Each row comes from the steps of one path. Every step used is in the known rows, and no mark comes twice. Write the path behind each row, first mark first.
Known rows
sepa/losu/zedefem: [ 0.31 -0.84  0.83 -0.59  0.07 -0.43  5.73 -1.69  0.10 -2.95  0.38  0.66
  1.19 -0.25 -0.12  0.77 -3.04 -0.61  0.71 -0.51  1.33  3.13 -0.75  0.35
  2.26 -0.84 -1.33 -1.14]
losu/numibag: [ 0.01  0.45  0.02 -0.15  0.04 -0.19  2.28 -0.37  0.06 -0.04  0.31 -0.04
 -0.62 -0.62 -0.14 -0.02 -0.42 -1.69  1.42 -0.66  0.57  2.51 -0.28  0.15
  0.10 -0.10 -0.17 -0.62]
sepa/kuzafid/zedefem/losu: [ 0.34 -0.09  1.35  0.30 -1.08  1.03  3.34 -0.79  0.04  1.76  0.20  0.37
  1.46  0.03  0.25  0.68 -2.13  0.95  0.70 -0.63 -0.69  2.75 -0.29  2.72
  0.37 -0.87 -0.34 -1.50]
numibag/zedefem/kuzafid: [-1.12  0.29 -1.10  0.11  2.49 -3.12  1.40 -0.20  0.73 -1.70  0.11 -0.10
 -0.24  0.25  0.81  0.51 -2.21  2.93 -0.54  0.11  0.75  0.73 -0.42  2.78
  0.25  0.17  0.02 -0.71]
luneg/kuzafid: [-0.06 -0.70 -1.17 -0.19  0.91  0.16  1.90  1.27 -0.72  1.82 -0.24  0.19
  0.06 -0.60 -0.58 -1.45 -1.55 -0.20  0.03 -0.70  0.88  0.40 -0.30 -0.85
 -1.07  0.43 -0.25 -0.58]
sepa/kuzafid/luneg: [ 0.48  0.20  1.18  0.42 -2.67 -0.22  4.85  0.00 -0.12  2.16  0.27  1.17
  0.42 -0.93 -0.64  0.36  1.13 -0.05  0.45 -0.80  0.24  0.17 -0.14  1.95
  0.26 -0.57 -1.18 -0.98]
zedefem/losu: [-0.01  0.32 -0.10 -0.14  1.64 -1.42  0.31 -0.17 -0.08  0.03  0.38 -0.10
  1.36  0.34  0.42  0.64 -2.94  0.57 -0.08 -0.49 -1.29  2.07  0.14  0.31
 -0.10  0.06  0.44 -0.28]
zedefem/losu/numibag: [ 0.14  0.77 -0.13 -0.38  1.57 -1.64  2.60 -0.60 -0.05 -0.18  0.70 -0.09
  0.76 -0.16  0.38  0.65 -3.20 -1.22  1.41 -1.19 -0.61  4.60 -0.19  0.54
  0.05  0.03  0.39 -0.93]
luneg/kuzafid/zedefem: [-0.29 -0.87  0.00  0.52 -0.47  2.68  1.91  0.11 -0.90  3.80 -0.31  0.44
  0.40 -0.76 -0.74 -1.67 -0.70  0.14  0.61 -0.55  1.13  0.52 -0.87  0.84
 -0.88  0.17 -1.22 -1.06]
kuzafid/zedefem: [-0.28 -0.19  1.20  0.59 -1.39  2.35 -0.10 -1.12 -0.11  1.98 -0.02  0.34
  0.38 -0.21 -0.27 -0.21  0.99  0.37  0.62  0.09  0.33  0.14 -0.66  1.70
  0.11 -0.22 -1.13 -0.56]
fatug/kuzafid/zedefem/losu/sepa: [-1.00  0.45  1.04  0.75  1.70  1.17  3.02 -0.95 -0.36  5.48  0.37 -0.50
  0.78  1.77 -0.04  3.07 -2.06  1.25  0.56  0.00  0.91  6.21 -0.60  2.37
 -0.57 -0.72 -1.01 -0.19]
luneg/kuzafid/sepa: [-0.47 -0.46 -0.80  0.26 -1.00  0.28  3.41  0.88 -1.38  3.95 -0.25  0.43
  1.43 -0.98 -0.77 -1.61 -1.17  0.14  0.31 -0.62  1.23  0.44 -0.36  0.80
 -1.00  0.74 -0.43 -1.11]
losu/zedefem/kuzafid: [ 0.47  0.77  0.82 -0.34  2.84 -2.11  3.35 -0.25  0.32 -1.54  0.62 -0.22
 -0.71 -0.22  0.53  0.06 -4.06 -0.35  0.10  0.26  0.71  2.13 -0.39  2.19
  0.61  0.28 -0.51 -0.71]
luneg/kuzafid/sepa/losu: [-0.13 -1.52 -0.61 -0.31 -0.82  0.47  6.95  0.50 -1.48  1.38 -0.20  0.99
  3.28 -0.59 -0.95 -0.95 -2.38  0.36  0.69 -1.39  1.20  1.45 -0.36  1.11
  0.72 -0.12 -0.47 -1.64]
zedefem/kuzafid/sepa/losu/numibag: [ 0.45 -0.01  0.75 -0.58  1.23 -1.34  8.50 -0.18 -0.48 -1.78  0.36  0.55
  2.63 -0.28  0.15  0.70 -3.45 -0.68  1.82 -1.25  0.18  3.51 -0.13  4.19
  1.72 -0.36  0.48 -1.73]
kuzafid/sepa/losu/numibag: [ 0.02 -0.49  0.51 -0.33 -1.67  0.01  7.33 -1.25 -0.67 -0.51  0.26  0.81
  2.76 -0.67 -0.48  0.52 -1.22 -1.16  2.04 -1.33  0.91  3.51 -0.33  2.07
  1.98 -0.60 -0.38 -1.69]
losu/numibag/zedefem/kuzafid: [-1.02  0.87 -1.23 -0.11  2.49 -3.18  3.85 -0.57  0.81 -1.79  0.37 -0.19
 -0.89 -0.27  0.73  0.51 -2.55  1.08  0.95 -0.46  1.37  3.21 -0.73  3.04
  0.36  0.23 -0.12 -1.32]
sepa/losu/numibag: [ 0.44 -0.50  0.17 -0.66  0.14 -0.01  5.89 -0.80 -0.06 -2.72  0.38  0.59
  1.26 -0.29 -0.10  0.77 -1.52 -1.47  1.75 -1.44  0.48  3.50 -0.37  0.38
  1.88 -0.89 -0.23 -1.14]
sepa/losu/numibag/kuzafid: [ 1.57 -0.26 -1.63 -2.72  0.73  0.21  7.32  0.28  0.17 -3.62  0.05  0.23
  0.87 -0.39 -0.22  0.76 -1.21  0.58  1.64 -1.68  2.09  4.67  1.20  1.76
  1.91 -0.91  0.27 -1.69]
numibag/losu/zedefem/kuzafid: [-0.74  0.79 -1.28  0.84  2.73 -2.05  4.37 -0.21  0.45 -1.99  0.40 -0.11
  0.77  0.07  0.69  0.77 -5.06  1.65 -0.10 -0.44  2.13  1.69  0.28  2.30
  0.83  0.12 -0.08 -1.36]
numibag/losu/sepa/kuzafid/luneg: [-1.42  0.80 -1.07  1.36 -2.86 -0.18  7.43 -0.33 -0.32  3.82  0.05  1.11
  2.80 -1.26 -0.56  1.03 -0.12  2.59  0.13 -1.30  3.72  2.56  0.51  2.35
 -0.29 -1.05 -1.28 -2.27]

Which path is each row?
[-1.61  0.92 -0.65  0.34  0.63 -3.12  5.13 -0.87  0.28  0.39  0.29  0.16
  0.56 -0.71  0.42  0.32 -2.14  1.50  1.26 -0.54  1.80  3.20 -0.90  4.66
  0.47  0.50 -0.40 -1.96] | losu/numibag/zedefem/kuzafid/sepa
[-1.16 -0.53 -0.50 -0.14  0.75 -2.79  6.36 -0.91  0.13 -2.10  0.06  0.78
  2.99  0.19  0.50  1.05 -3.11  3.54  0.04 -0.61  0.99  1.72 -0.51  4.67
  1.94 -0.19 -0.24 -1.85] | numibag/zedefem/kuzafid/sepa/losu
[-0.26 -0.51 -0.05  0.22  1.04  1.19  2.17 -0.10 -1.01  3.80  0.04  0.42
  1.70 -0.35 -0.34 -0.99 -3.62  0.72  0.66 -1.12 -0.18  2.56 -0.71  1.16
 -1.09  0.10 -0.82 -1.47] | luneg/kuzafid/zedefem/losu
[-0.10  0.82  1.18  0.02  1.08 -2.02  4.74 -0.59 -0.17  0.54  0.45  0.12
  0.83 -0.52  0.21 -0.07 -3.73 -0.02  0.42  0.33  1.12  2.11 -0.59  3.77
  0.65  0.56 -0.72 -1.26] | losu/zedefem/kuzafid/sepa
[-1.47  0.25 -1.33  0.20  1.10 -3.00  0.56 -1.32  0.48 -0.53  0.29  0.26
  1.15  0.30  0.75  1.02 -2.90  3.01 -0.33 -0.44  0.19  2.77 -0.53  1.14
  0.15  0.04 -0.38 -0.99] | numibag/zedefem/losu
[ 0.41  0.42  1.33  0.22 -1.12  0.83  5.64 -1.18  0.06  1.65  0.45  0.41
  0.83 -0.61 -0.03  0.59 -2.51 -0.82  2.23 -1.19 -0.05  5.13 -0.64  2.99
  0.56 -0.96 -0.55 -2.10] | sepa/kuzafid/zedefem/losu/numibag
[-0.74  1.16 -0.23  1.39  1.22 -2.39  6.07 -0.67 -0.04  0.48  0.73  0.87
  1.55 -0.80  0.11  0.88 -3.64  1.54  0.03 -1.07  2.07  1.41 -0.08  3.43
  0.85  0.15 -1.51 -1.79] | numibag/losu/zedefem/kuzafid/luneg
[ 0.27 -0.38  1.50  0.49 -2.80  2.54  2.97 -0.59  0.07  1.82 -0.23  0.55
  0.04 -0.33 -0.29  0.05  0.75  0.33  0.70 -0.07  0.51  0.65 -0.46  2.50
  0.48 -0.96 -0.84 -1.18] | sepa/kuzafid/zedefem
[ 1.21  1.04 -1.83 -2.41  2.18 -1.48  3.93  0.41  0.20 -1.09  0.43 -0.38
  0.47 -0.21  0.21  0.72 -2.94  0.97  1.27 -1.38  0.97  5.71  1.33  1.82
  0.16 -0.12  0.86 -1.54] | zedefem/losu/numibag/kuzafid
[-0.38 -0.20  0.52  0.95 -0.33  0.22  2.79  0.48 -0.30  3.59 -0.02 -0.31
 -0.27  1.69 -0.64  2.35  0.64  0.04  0.37  0.22  0.28  1.52 -0.35  1.76
  0.26  0.17 -0.17  0.83] | fatug/kuzafid/sepa
[-1.60  0.41 -1.29  0.09 -0.46 -1.80  2.57 -1.53  0.74 -0.62  0.25  0.20
 -0.75 -0.67  0.17  0.29 -0.26  0.65  1.18 -0.48  2.15  3.25 -1.07  1.04
  0.29  0.01 -1.00 -1.20] | losu/numibag/zedefem
[-0.05 -1.02  0.59 -0.15 -1.62  0.29  4.93 -0.76 -0.64 -0.41 -0.05  0.87
  3.28 -0.01 -0.31  0.53 -0.80  0.66  0.65 -0.67  0.22  0.99 -0.06  1.89
  1.73 -0.54 -0.18 -1.17] | kuzafid/sepa/losu
[-0.55  0.18  1.17  0.27 -2.59  2.58  4.56 -1.06 -0.20  3.86 -0.18  0.25
  0.85 -0.85 -0.26  0.15  0.33  0.85  0.73  0.17  2.66  3.31 -0.39  2.60
 -0.31 -1.39 -1.32 -1.86] | losu/sepa/kuzafid/zedefem
[-0.11  0.73 -0.19 -0.55  0.38 -1.23  4.92 -0.09 -0.14  1.76  0.30 -0.12
  1.84 -0.20  0.37  1.06 -3.49  1.14  0.13 -0.48  1.03  5.24  0.26  1.25
 -0.57 -0.89  0.36 -1.58] | zedefem/losu/sepa/kuzafid
[ 1.39  0.11 -0.54 -2.23 -0.79 -0.19  9.02 -0.26 -0.22 -1.11  0.43  1.23
  1.78 -1.13 -0.87  0.83  0.07  0.57  1.86 -2.24  2.13  4.31  0.85  2.86
  1.92 -0.89 -1.07 -2.12] | sepa/losu/numibag/kuzafid/luneg
[-0.78  0.10 -0.03 -0.08  1.08 -3.44  9.07 -1.38  0.37 -1.92  0.71  1.52
  1.78 -0.86  0.07  1.36 -2.43  1.41  1.49 -1.88  1.11  3.93 -1.12  4.33
  1.98 -0.50 -1.52 -2.18] | sepa/losu/numibag/zedefem/kuzafid/luneg
[-0.29  0.96  0.87 -0.06 -1.14 -1.63  6.66 -0.54 -0.46  4.29  0.67  0.90
  2.56 -1.03 -0.24  1.17 -2.17  1.17  0.39 -1.04  1.06  4.93  0.00  2.50
 -0.67 -0.90 -1.07 -2.01] | zedefem/losu/sepa/kuzafid/luneg
[-1.11 -0.67 -1.13 -0.47 -0.39 -1.59  6.20 -1.97  0.58 -3.19  0.29  0.79
  1.03 -0.39  0.12  0.94 -1.50  0.88  1.37 -1.29  2.04  4.26 -0.94  1.25
  2.10 -0.73 -0.99 -1.78] | sepa/losu/numibag/zedefem
[-0.67  0.83 -0.36 -0.54  1.63 -1.36  1.86 -0.63 -0.35  2.03  0.35 -0.23
  2.15 -0.14  0.57  0.74 -3.38  1.12  0.00 -0.36  0.71  4.77  0.16  0.55
 -0.90 -0.35  0.01 -1.11] | zedefem/losu/sepa
[-0.24  0.64  1.14  0.29  0.18  0.76  2.53 -1.77 -0.15  1.95  0.61  0.25
  1.18 -0.40  0.08  0.34 -2.29 -0.71  2.03 -1.07 -0.34  4.58 -0.79  2.11
  0.26 -0.34 -0.80 -1.50] | kuzafid/zedefem/losu/numibag
[-1.31  0.48 -2.02  0.76 -1.39  0.21  5.68  0.16  0.09  1.32 -0.22  0.09
  1.94 -0.45  0.03  0.92 -1.51  2.51  0.03 -0.71  3.71  2.85  0.96  1.15
 -0.22 -1.18  0.09 -2.00] | numibag/losu/sepa/kuzafid
[-1.62  0.32 -0.82  1.45 -2.83  2.62  5.62 -0.98 -0.06  3.43 -0.31  0.33
  2.29 -0.55 -0.16  0.69 -0.61  3.04  0.53 -0.58  4.12  2.94  0.32  2.80
 -0.17 -1.40 -1.08 -2.55] | numibag/losu/sepa/kuzafid/zedefem
[ 0.82 -0.35  0.91 -0.77  3.03 -1.85  6.80 -0.73  0.17 -4.16  0.63  0.29
  1.14  0.19  0.44  0.86 -5.29 -0.06  0.37 -0.42  0.55  3.14 -0.35  2.33
  2.24 -0.60 -0.41 -1.13] | sepa/losu/zedefem/kuzafid
[ 0.72  0.49 -0.49 -1.61 -0.85  2.38  3.66 -0.54  0.23  1.03 -0.08  0.01
 -0.49 -0.86 -0.34 -0.26  0.86  0.74  1.84 -0.82  2.57  3.77  0.57  3.09
  0.37 -0.36 -0.82 -1.77] | losu/numibag/kuzafid/zedefem
[-0.24 -0.72  1.24 -0.22 -1.72 -0.32  7.09 -2.13 -0.50 -0.64  0.32  0.87
  2.74 -0.71 -0.36  0.54 -2.68 -0.34  0.92 -0.50  1.82  3.25 -0.81  2.02
  2.34 -0.60 -1.51 -1.71] | kuzafid/sepa/losu/zedefem
[-1.89  0.96 -0.44  0.41 -1.57 -3.20  6.95 -1.63  0.12  3.68  0.52  1.23
  2.41 -1.21  0.09  1.45 -1.98  3.49  0.01 -1.02  2.49  5.67 -0.83  3.26
 -0.39 -0.78 -1.91 -2.69] | numibag/zedefem/losu/sepa/kuzafid/luneg
[-1.84  0.70 -1.48 -0.16 -0.11 -2.77  5.14 -1.25  0.48  1.18  0.12  0.12
  1.63 -0.39  0.59  1.28 -3.36  3.48 -0.16 -0.38  2.50  5.96 -0.34  2.21
 -0.34 -0.92 -0.56 -2.30] | numibag/zedefem/losu/sepa/kuzafid
